In the rows, zero is written as 128.
Known rows, with every step that occurs
e, d: [156 122  95 162 121 113 149 159 128 155 160  82 110  75 138 133 109 190
 106 120  98 160]
z, m: [114 106 109 138 134 108 149 129 143 135 117 108  84  87 143 132 100 162
 106 131 108 134]
d, e, p, q, m, z: [140 108 106 178 130 151 165 127 141 148 139 126 114  58 110 119 119 137
 116 117 102 165]
d, z, m, q, p, e: [141 128 153 183 115 124 155 153 137 134 142 146 106  58 120 117  83 146
 125 124 103 166]
m, z, d, e: [138 141 154 178 127 184 157 179 137 171 136 113 132  64  94 110  90 136
 118 126 111 172]
z, d: [121 119 115 163 133 145 150 161 142 153 135 114 114  73 131 129  68 169
 107 133  87 168]
q, m, z, d, e, p: [129 129 125 197 140 156 166 154 138 169 110  92 120  48 119 131  71 158
 102 122  88 142]
h, a: [182  86 105 143 129  96 156 163 135 129 163 143  95  78 140 118 103 160
 112 105 105 128]
m, q, p, e: [147 129 157 178 126 130 153 178 134 130 157 148 121  54 128 110  65 167
 133 126  87 162]
h, t, z, m, q: [137 113 151 129  95 101 159 143 147 129 150 150  75  89 123 129  78 132
 110 102 106 135]
e, p, q, m: [143  78  93 171 150 115 165 114 153 127 139 129 112  62 140 137  99 196
 108 129  73 143]
z, m, q, p: [132 116 119 152 109 110 148 148 149 120 143 115  91  61 136 127  60 161
 117 117  87 149]
t, h: [169 119 116 139 127 103 164 167 144 153 140 112  98 112 146 112  89 163
 108 127  85 118]
a, h, t, z, m, q, p: [114 134 113 154 102  88 164 146 155 116 155 146  67  73 133 139  68 159
 114 107  81 141]
z, d, e: [145 131 164 174 139 171 157 185 143 164 137 111 139  66 105 116  79 169
 117 133  99 156]
p, q, m: [152  79  97 154 150 122 163 117 154 119 154 135 108  75 135 123 115 195
 115 133  88 160]
z, d, e, p, q, m: [152  89 123 187 158 146 170 123 161 142 130 118 127  52 122 131  85 199
 108 139  72 156]
z, m, q, p, e, d: [163 135 135 182 127 116 155 150 138 148 146  88 106  54 134 120  82 189
 116 136  92 180]
h, t, z, m, q, p, e: [124 136 157 175 126 108 172 150 134 113 153 159  90  62 120 116  56 158
 128 120  97 150]
p, e, d, z, m, q: [176 115 162 158  92 124 142 148 147 164 142 127 101  76 122 125 110 130
 110 117 111 174]
t, z, m: [ 92 120  98 133 113  93 166 106 132 129 122  99  67  96 130 134 123 155
 101 119 118 120]
a, h, t: [123 124 114 156 139  94 159 189 147 132 171 194  87  94 146 144  79 165
 116 108  79 133]
q, m, z, d, e: [144 137 141 177 140 178 166 161 141 163 129 100 120  64 104 106  97 151
 114 131 113 176]
z, d, e, p: [130 126 147 195 136 152 156 177 139 170 117 104 137  49 118 139  56 169
 105 124  78 125]

Rows
[127 128 101 184 118 106 159 114 134 144 128  95  84  70 124 135 121 158
 104 127 118 167] | q, p, e, d, z, m
[139 103 150 199 122 173 153 151 154 167 141 150 154  45  89 135  77 139
 118 128  72 162] | m, z, d, e, p, q
[145  94 159 197 132 162 153 156 158 161 142 148 161  47  97 140  67 167
 117 133  62 148] | z, d, e, p, q
[215  93 113 135 130  84 170 164 146 141 154 132  85 101 148 106  95 159
 107 114  93 113] | t, h, a
[127 120  70 151 126 128 161 130 126 136 139 109  81  80 136 114 130 136
 110 111 121 169] | q, m, z
[168 133 123 197  89 122 152 159 126 158 170 123 116  61 110 129 120 146
 114 106 109 185] | m, q, p, e, d, z
[139 127 158 174 130 125 155 160 141 129 139 138 108  56 131 112  64 166
 128 133  92 160] | z, m, q, p, e
[171 137 134 187 122 121 154 170 131 149 164  99 119  52 131 119  82 192
 120 128  88 181] | m, q, p, e, d
[120 112  93 185 134 156 162 119 151 158 122 113 108  55 121 130  79 146
 102 133  83 192] | e, p, q, m, z, d
[ 89 120 106 138 124  83 174 113 132 114 136 132  58  96 127 137  94 152
 105 112 116 117] | h, t, z, m
[147 123 106 169  92 107 149 138 146 135 150  99  89  59 126 134  84 154
 110 110  96 167] | e, d, z, m, q, p
[150 122 151 183 139 187 165 152 152 162 138 121 134  59  91 107  98 151
 119 136 103 188] | p, q, m, z, d, e
[124 134 138 197 126 161 156 172 135 177 117 105 132  48 110 135  65 142
 106 119  87 137] | m, z, d, e, p
[126 113  96 173 133 162 161 121 151 151 134 120 105  65 116 119  93 144
 108 136  94 207] | p, q, m, z, d
[163 132 128 180 135 123 154 166 123 159 155  99 121  68 134 120 107 193
 116 133 100 171] | p, e, d
[137 121 114 173 118 111 154 120 134 157 126 103  88  81 125 135 134 150
 102 127 123 165] | p, e, d, z, m
[134  81 123 179 123 129 146 144 150 144 152 158 141  58 117 147  81 165
 116 122  63 134] | e, p, q
[150  90 155 188 128 150 151 159 152 152 151 154 157  51  99 139  83 165
 122 125  69 130] | d, e, p, q
[158 103 147 140  85 121 138 149 151 151 140 140  94  84 123 131 107 115
 108 106 111 155] | d, z, m, q
[157 130 114 192 104 122 153 154 118 165 163 121 116  74 114 132 142 149
 111 112 119 175] | p, e, d, z
[111 133 103 167 117 159 150 153 135 164 132 115 107  71 118 123  83 125
 108 126 102 189] | m, z, d
